Each row was made from one small tree. The marks that hang from a mark follow it in brackets, in the order of their numbers. Every link used is in the known rows. Write each row's tree.
In the rows, zero is written as 128.
Known rows
k790(k979(k407 k818(k761(k990)) k981)): [130 160  70 136  74 130 174 100 103 116 177  81 111 139  89 153 138 114
 113  85  80 106 149 233 105 123 146 168 122 142 180 138 163 139 156 109
  99  90 154  97 166  83 100  94]
k407(k752 k979): [157 118  98 116 101 116 165 128 111  54 158 124  90 106 106 145 131 155
 102 113  66 117 180 156 145 146  75 147 124 137 140 130 162 156 139  96
 120 124 154  94 107 131  99 128]
k288(k728(k367(k663) k622(k752) k906(k116))): [129 157 134  89 137 185 118 203 148 155 104 131 113 121 100 209 139 168
 145 166 111 124 104  70 183 133 170  97 166 157 107 155  84 199 137 149
 198 129 111 132  52 131  98 173]
k895(k144(k979(k407 k818)) k981): [118 122  86 140  83 100 187 100  94 105 161 104 115 104 108 138 164 129
 103  90  71 114 209 215  96 132 148 158 170 146 136  91 145 155 180  95
  92 109 131  97 171 128  67 136]
k895(k144): [130 123 105 124 125 130 157 118 114 130 141 123 117 116 108 136 158 130
 129 126 101 120 163 167 118 143 132 156 157 136 144 103 131 145 145 118
 122 114 123 101 129 134  97 136]
k167(k622(k728 k752)): [116 123 153  98 104 156 133 152 143  75 132 105  97 125  89 156 140 139
 126 112 101 123 131 137 136 168 102 126 135 152 120 135 122 173 141 108
 124 136 132  79  75 124 110 125]
k979(k818 k981): [126 146  80 143  99 138 181 122 113 125 159  93 116 123  88 148 146 129
 123 111  91 101 142 205 147 131 144 157 143 134 161 117 147 140 146 124
 128  77 149 104 163  94  97 122]
k979(k407 k818(k761) k981): [121 158  73 135  70 158 182 119 120 131 167  72 124 125  96 162 134 130
  95  99  76 103 147 234 142 131 135 143 127 134 167 124 161 147 162 109
 119  92 149  97 163  85  85  98]
k728(k367 k906): [133 142 127  94 151 170 127 173 127 148 122 155 102 127 103 161 153 155
 141 150  97 115 130 104 149 127 166 140 147 143 127 133 115 170 125 142
 172 114 121 117  97 116 116 158]
k622(k728 k752): [140 134 137  92 102 170 130 147 142  86 128 113 113 122  87 146 149 151
 132 132 109 116 137 134 138 159 104 118 142 144 129 126 110 170 147 127
 134 141 125  95  73 129 101 141]
k288(k116(k906) k728(k367 k622(k979(k818)))): [138 186 121 122 122 141 145 182 147 168 113  96 122 128  99 186 142 149
 156 134 129 131 118  86 190 140 161  97 168 118 134 136 100 181 132 122
 177 101 144 116  73 110 109 152]
k981(k979(k407(k752) k818)): [128 128  94 135  77 127 186 146 132  91 158  94  97 105  93 154 137 146
  63  87  57 109 170 188 138 127 114 139 131 159 127 124 159 159 154  82
  99 115 143  85 126 129  95 119]
k990(k979): [141 133 105 111 132 120 163 131 130 120 155 108 123 114 102 138 145 127
 135 113  95 101 163 142 124 127 150 156 153 133 165 134 156 148 134 151
  93 103 131  88 119 139 118 133]
k818(k761(k990 k991) k979(k407(k752) k981)): [144 158  99 103  98 157 174 114  96  90 179  77 118 153  90 144 100 122
  83 107  90 130 151 242 139 118 121 157 115 152 175 143 178 149 144 118
  52  70 136  82 128  91 114  75]
k288(k116 k728): [139 151 131 121 114 141 141 147 125 155 134  92 112 103 108 142 159 132
 155 142 125 126 129 107 188 136 155 128 158 127 125 125 117 155 140 141
 147  90 136 105  78 109  93 154]
k991(k761(k818(k979(k407)) k990)): [127 123 116 108 113 153 151 118 129 122 161  68 130 157  75 152 120 123
 109 121 114 165 119 218 126 101 153 116 132 166 173 149 148 123 142 141
  58 104  89  91 119 129 106  89]
k761(k818 k990(k979(k407(k752) k981)) k991): [130 127 111 105  97 133 192 113 111 101 172  72 112 157  78 143 102 123
  58 114  86 145 117 230 140 110 139 149 132 166 170 158 174 128 152 140
  44  83 102  74 134 101 109  94]
k167(k407 k622(k728(k367(k663) k906) k752 k979)): [119  95 166  67 101 171 122 190 129  36 126 118  85 146  99 184 134 149
 130 111  78 123 154  99 141 189 117 129 138 146  93 147 131 202 143  68
 149 175 137  92  54 149 106 144]
k790(k979(k407(k752) k818(k761(k990 k991)) k981)): [134 171  72 128  72 134 182 105  99  92 178  80 103 139  89 155 117 126
  85  81  71 111 150 243 125 124 123 173 116 154 168 144 177 141 156  90
  86  78 154  94 162  76 107  82]
k728(k622(k979(k407 k981))): [139 141  86 126 109 141 156 151 120 112 137 112 104 128  87 174 125 143
  95 117  83 112 140 170 105 160 122 129 149 117 158 109 143 157 146 105
 136 133 141  83 130 141 104 122]
k144(k979): [142 134 105 126 117 128 159 145 111  96 151 125 103 114 105 134 151 131
 125 115 105 113 158 157 115 128 148 146 151 125 152 116 153 144 141 115
 102 105 137  98 125 120 107 147]
k407(k752 k979(k818(k761(k990 k991)))): [147 147  93 129  89 125 192 122 117  68 185  96 102 133  99 149 107 151
  84 102  78 138 165 219 174 110  80 117 117 143 157 156 183 139 136  92
  89 105 152  91 135 105 126  79]
k367(k663 k728(k906)): [121 114 122  76 119 166 127 182 134 162 138 157 104 113 129 175 150 146
 142 168 135 106 126  89 147 121 164 132 156 112 102 140 118 179 129 168
 186 118 123 141  62 121 112 182]
k622(k752 k979(k818(k761) k981)): [147 148  83 129  84 145 175 135 120  69 163  84 107 151  75 150 124 136
 122 112  83 114 161 214 146 135 114 125 148 133 167 136 155 147 140  91
 101 109 160  82 144 105 104  91]
k622(k728(k367) k752): [145 135 138  82 116 187 127 162 137  88 114 126 106 131  94 156 151 158
 137 141  98 114 140 122 143 158 123 123 144 150 123 129  98 184 141 131
 151 153 123 112  67 135  94 157]
k761(k818 k990(k979(k981)) k991): [128 129 116 114 119 132 191 111 109 120 175  80 117 164  74 132 114 111
  90 126 113 148 109 223 142  99 162 138 144 155 185 158 167 115 139 162
  47  72 100  74 144  99 127  96]
k990(k761(k991) k979(k407(k752) k818 k981)): [133 179  67 114  93 130 207 114 128 110 180  61 139 126  99 162  96 129
  80  86  58 101 161 230 164 105 142 172 123 142 181 152 207 149 160 136
  68  74 144  75 164  92 114  87]
k790(k979(k407 k818)): [129 145  82 129  85 119 156 120 124 121 164  85 108 118  96 146 147 133
 114  83  84 101 161 186 104 132 140 164 133 133 146 134 158 142 150 103
 110 108 152 105 150 108 111 108]
k895(k144 k981(k979(k407(k752) k818))): [118 114  91 140  78 100 197 103  98  95 158 109 104  98 100 142 160 136
  77  86  46 112 211 213 114 134 124 155 161 170 125  94 141 163 177  83
  93 112 129  83 156 140  67 127]
k367(k663 k728(k622(k752 k979(k981)) k906(k116))): [129 136 116  81 120 172 127 193 146 142 125 143 111 127 104 213 126 161
 131 176 126 106 120  91 137 136 149 107 163 121 106 146 107 197 138 146
 191 138 127 130  51 136 107 174]
k367(k663(k116)): [143 133 113 100 131 162 132 161 145 171 143 138 107 113 114 169 149 151
 134 154 125 109 137 111 141 128 153 115 150 110 119 133 124 172 126 143
 152 114 132 129  94 136 108 165]
k167(k622): [115 120 134 115 124 136 146 148 126 112 145 112  92 119  99 150 143 129
 123 111  98 122 130 148 136 150 127 140 139 138 133 131 146 151 128 110
 116 111 133  82 110 120 117 117]
k818(k761(k991) k979(k407)): [137 158 110 100 113 161 153 132 123 122 174  75 129 137 104 135 114 129
 100 109 115 123 162 206 138 118 133 132 130 128 162 145 175 144 133 127
  67  83 138  86 125 107 138  73]
k622(k979(k407 k981)): [154 123  80 121  96 132 157 125 109  92 155  97  93 127  90 146 139 132
 107 121  84 103 161 184 107 162 130 161 144 110 154 101 150 152 150 104
 119 115 156  83 137 121  85 136]
k895(k144 k981(k979(k407(k752) k818(k761(k990))))): [118 123  95 140  76 107 205  98  93 100 166 108 107 117  99 145 152 127
  77  87  49 129 200 238 118 118 127 138 156 175 142 107 144 157 174  85
  76 113 120  77 155 134  71 109]
k728(k367(k663)): [146 123 111  88 142 174 136 169 118 143 129 144  95 125 121 165 151 152
 141 154  96 108 142 121 153 131 172 137 157 126 125 134 115 170 120 146
 156 134 125 136 100 136 101 171]
k981(k979): [136 122 112 131 118 133 167 146 118 108 151 122  94 110  93 137 158 131
 107 117  94 112 157 154 127 126 143 134 146 142 147 117 143 148 134 117
 106 110 134  80 117 134 110 134]
k818(k761(k990)): [141 148 119 112 123 157 158 132 116 140 161 118 115 147 100 141 139 123
 130 130 110 142 116 193 147 106 141 108 140 134 177 143 147 130 126 133
  98 110 112  86 116 110 123  97]
k728(k367): [145 133 114 102 143 166 142 160 115 134 126 137  98 126 110 150 155 147
 135 141  90 111 139 134 144 134 159 146 150 134 139 125 124 159 123 134
 145 125 124 120 109 131 102 151]

Write each row's tree
[142 131 127  81 130 177 127 158 133 129 121 141 106 123 121 162 155 145
 151 148 114 109 138 119 142 149 153 124 151 123 126 122  94 180 135 155
 170 135 128 131  76 137 110 190]  k622(k728(k367(k663)))
[127 115  96 128  94 106 174 101  86  99 153 120 107 101 110 134 168 128
 107 103  73 114 207 195  86 142 147 166 170 144 136  86 140 159 178 102
  93 117 125  91 154 134  61 147]  k895(k144(k979(k407)) k981)
[140 144  94 138 100 132 187 117 123 106 192  86 110 139  94 142 125 137
 106 113 108 139 156 218 157 102 120 104 127 122 170 152 175 129 131 120
  91 109 149  92 153 103 131  77]  k407(k979(k818(k761(k990 k991))))
[137 142  71 147  86 129 190 105 108  91 183  90 113 124  98 149 137 128
 121 107  87 111 175 216 144 125 118 136 126 121 182 132 169 140 145 119
 119  97 170  94 164  96 103 101]  k407(k979(k818(k761) k981))
[139 156 100 109 105 162 169 111  99 113 183  69 123 158  87 139 111 114
  97 114 110 131 146 241 130 113 146 149 121 139 183 141 173 143 141 136
  54  75 135  81 139  90 119  74]  k818(k761(k990 k991) k979(k407 k981))
[130 151  98  94 124 163 138 206 147 134 121 146 102 137 107 216 108 180
  99 131  69 119 141 118 148 134 141 104 154 138 107 149 120 195 134 106
 183 150 135 126  94 148 125 154]  k728(k367(k663) k622(k979(k407(k752) k818)) k906)
[141 166 108 112 128 156 182 119 109 127 178  96 120 153  92 139 119 116
 114 126 117 132 126 215 151 100 155 129 139 137 194 149 171 131 131 148
  65  80 121  75 140  94 133  83]  k818(k761(k990(k979(k981)) k991))
[120 145  74 145  79 126 191 105 105 103 161  94 123 120 110 149 146 118
 103  95  83 112 187 229 103 133 141 164 146 140 164 101 157 151 173  93
  98  98 146 101 165 107  78 126]  k895(k144(k979(k407 k818(k761) k981)))
[123 172 145 113 115 160 124 184 144 154 115 110 120 111  88 178 140 158
 142 146 118 136 112  72 191 137 139  97 158 153 111 144 104 178 144 135
 173 114 124  98  54 114 105 138]  k288(k116 k728(k622(k752) k906))
[139 127  72 149  89 118 186 107 109  86 177  91 105 117  92 147 144 134
 119 109  86 106 177 199 136 134 120 151 128 122 167 122 161 145 147 120
 126 101 170 100 163 105  95 118]  k407(k979(k818 k981))
[128 165  75 126  90 140 196 114 129 121 180  62 134 125  95 154 120 123
  95  92  84  95 166 221 139 119 151 157 136 137 180 139 182 149 157 134
  78  79 149  84 163 100 108  93]  k990(k979(k407 k818(k761(k991)) k981))
[123 149  97 138  86 150 190 144 135 120 174  80 107 120  94 148 132 136
  67  96  90 119 158 214 147 108 139 112 134 144 148 134 170 144 147  97
  84 104 141  79 146 110 118  86]  k981(k979(k407 k818(k761(k991))))
[127 122 133 110 122 149 167 131 116 137 164  93 106 164  79 128 120 127
  84 139 128 169  87 214 155  98 148 106 143 147 158 157 153 106 128 144
  67  92  87  84 129 100 136  87]  k761(k818 k990 k991)
[121 143 115  90 110 173 131 215 172 164 130 151 112 133 108 216 124 168
 120 162 134 113 127  79 139 120 140  83 157 110  90 154 117 207 128 139
 196 140 134 141  53 145 121 163]  k367(k663(k116) k728(k622(k752 k979(k818)) k906))
[111 129 121  81 125 172 128 201 141 172 127 165 112 116 124 197 136 154
 129 162 131 111 113  82 142 124 157 110 160 116 106 143 115 185 129 166
 198 134 117 138  59 136 123 173]  k367(k663 k728(k622 k906))
[127 143  95 133  74 138 190 145 131  96 164  93 105 113 100 156 131 141
  67  85  58 113 168 205 146 117 112 123 128 158 142 133 166 155 152  80
  93 111 143  81 127 121 103 102]  k981(k979(k407(k752) k818(k761)))
[123 164  96 122  86 166 173 138 141 146 174  68 124 127 100 152 121 146
  80 103 101 124 137 224 163 114 131 110 132 128 147 143 172 137 147 106
  99 102 134  95 152  94 122  72]  k979(k407 k818(k761(k991)))
[128 145 119 116 107 158 146 175 130 118 124 109 110 118  92 167 142 146
 126 126 105 128 115 121 164 143 129 111 159 149 136 133 119 164 141 130
 150 123 119  98  88 132  97 129]  k288(k728(k622(k752)))
[127 161  71 128  60 153 188 123 116 101 163  80 118 120 100 168 120 140
  77  91  52 103 153 236 155 138 103 155 120 152 157 128 167 156 165  86
 116  88 151  96 149  88  79  98]  k979(k407(k752) k818(k761) k981)
[124 127 141  87 110 146 128 164 142  73 125 124  82 132 104 175 126 146
 112 110  79 121 146 128 126 174 107 137 131 140 108 126 124 192 144  91
 150 134 149  86  69 131 116 155]  k167(k622(k728(k367 k906) k979(k407(k752))))
[121 136  99 127  80 126 175 135 122  71 162  82  90 135  95 165 114 126
  93  83  64 117 155 212 136 156 101 146 129 138 145 131 170 157 146  68
 102 101 164  72 134 106 106  98]  k167(k622(k979(k407(k752) k818(k761) k981)))
[126 144 111  99 117 146 164 128 125 138 166  74 137 146 102 135 108 122
  99 114 101 144 128 215 155  97 150 127 131 129 173 161 183 120 135 153
  69  83 113  77 133  99 142  79]  k990(k761(k818(k979(k407)) k991))
[126 128 120 113 124 159 155 124 127 132 154  90 120 155  74 153 129 127
 117 136 121 169  96 209 143  98 154 102 140 163 176 146 139 114 137 142
  79 108  80  90 121 123 108  95]  k991(k761(k818 k990))
[146 181 124 110 115 158 138 182 133 135 105 101 113 131  87 190 140 152
 154 146 118 123 122  76 183 158 150 113 163 133 134 133  94 195 139 120
 175 111 144 108  60 106  82 155]  k288(k116(k906) k728(k367 k622(k752 k979(k981))))
[116  88 151 102  88 136 151 140 116  37 154  97  94 117 107 158 146 128
 117  86  83 122 168 138 127 189  93 143 115 131 125 130 162 173 153  75
 129 157 147  79  90 144 104 122]  k167(k407(k979) k622(k728))
[127 138 114  79 110 168 126 211 162 164 124 166 104 119 125 219 121 168
 100 161 120 108 130  73 127 133 128 102 148 106  86 139 122 212 135 133
 203 139 134 139  40 151 112 182]  k367(k663(k116) k728(k622(k979(k407(k752))) k906))
[126 125 130  75 131 168 120 177 147 178 134 146 114 108 125 186 150 151
 147 179 144 105 118  83 150 120 171 122 157 114  98 143 108 182 133 168
 188 114 118 144  50 122 110 189]  k367(k663 k728(k906(k116)))
[126 131 102 113 108 149 171 107 126 119 163  69 128 151  72 161 122 118
 105 120 100 150 118 221 125 105 163 131 134 169 190 145 154 127 155 151
  61 103  90  82 133 123  89  98]  k991(k761(k818 k990(k979(k407 k981))))
[124 137  99 139  81 140 189 138 131 121 173  85 109 128  90 152 140 128
  79  95  80 127 151 214 133 103 141 110 131 149 155 135 160 145 148 101
  83 118 132  79 137 118 106  95]  k981(k979(k407 k818(k761(k990))))
[142 146 118  95 125 168 132 179 139 166 120 129 105 119 120 178 162 145
 158 155 132 113 119  79 176 134 176 125 160 122 123 134  97 191 129 153
 184  97 130 141  72 114  86 187]  k288(k728(k367(k663(k116(k906)))))
[132 134 122  91 129 167 127 182 125 149 123 140  99 120 120 171 156 145
 157 156 116 119 122  86 182 127 183 132 163 139 116 140  99 182 131 162
 189 101 125 134  77 114 100 186]  k288(k728(k367(k663) k906))
[139 164  96  96 123 140 175 126 138 138 172  77 137 122 106 148 112 128
 100 108  88 113 150 185 147 104 161 149 134 121 176 153 195 143 145 158
  68 104 125  68 138 112 130  93]  k990(k761(k991) k979(k407))
[119 136 134  74 128 183 118 203 158 167 119 149 119 115 110 213 132 169
 129 177 132 111 108  72 149 126 151  96 160 132  93 156 102 196 135 155
 194 146 110 138  37 138 111 169]  k367(k663 k728(k622(k752) k906(k116)))
[133 150 121 109 129 150 128 186 145 108 126 139 109 138  72 179 120 167
 115 132  95 130 129 113 130 142 113  96 157 141 132 141 128 168 133 106
 151 142 127  79  92 140 135 112]  k728(k622(k752 k979) k906)
[130 169  70 128 113 117 200 109 126 131 173  81 148 129 101 153 126 107
 140  93  73  99 157 207 150  97 170 164 138 130 204 146 184 139 146 164
  88  74 144  80 165 102 118 109]  k990(k761 k979(k818 k981))
[152 139 136  80 120 170 116 171 145  71 117 136  98 147  85 161 139 160
 145 145 103 119 150 109 134 158 121 114 152 136 120 130  96 190 137 118
 161 150 139 100  62 136 116 162]  k622(k728(k367 k906) k752 k979)
[137 170 138 106 128 165 125 199 140 140 107 119 106 130  93 186 135 161
 149 154 107 134 125  67 187 140 153  99 165 144 109 144  98 190 134 127
 183 128 135 108  51 128 104 155]  k288(k116 k728(k367 k622(k752 k979) k906))
[129 149 100  99 105 144 174 122 110 112 164  77 131 144 100 142  99 123
  86 109  80 135 133 228 160 107 133 149 123 142 175 156 186 128 144 139
  71  69 121  76 134  90 128  84]  k990(k761(k818(k979(k407(k752) k981)) k991))
[139 124  90 114 101 135 152 117 107 104 157  84 120 121  94 141 139 124
 117 107  86  97 174 182 103 149 140 186 131 134 156 113 152 161 149 132
  99  88 151  97 128 117  90 128]  k818(k979(k407 k981))
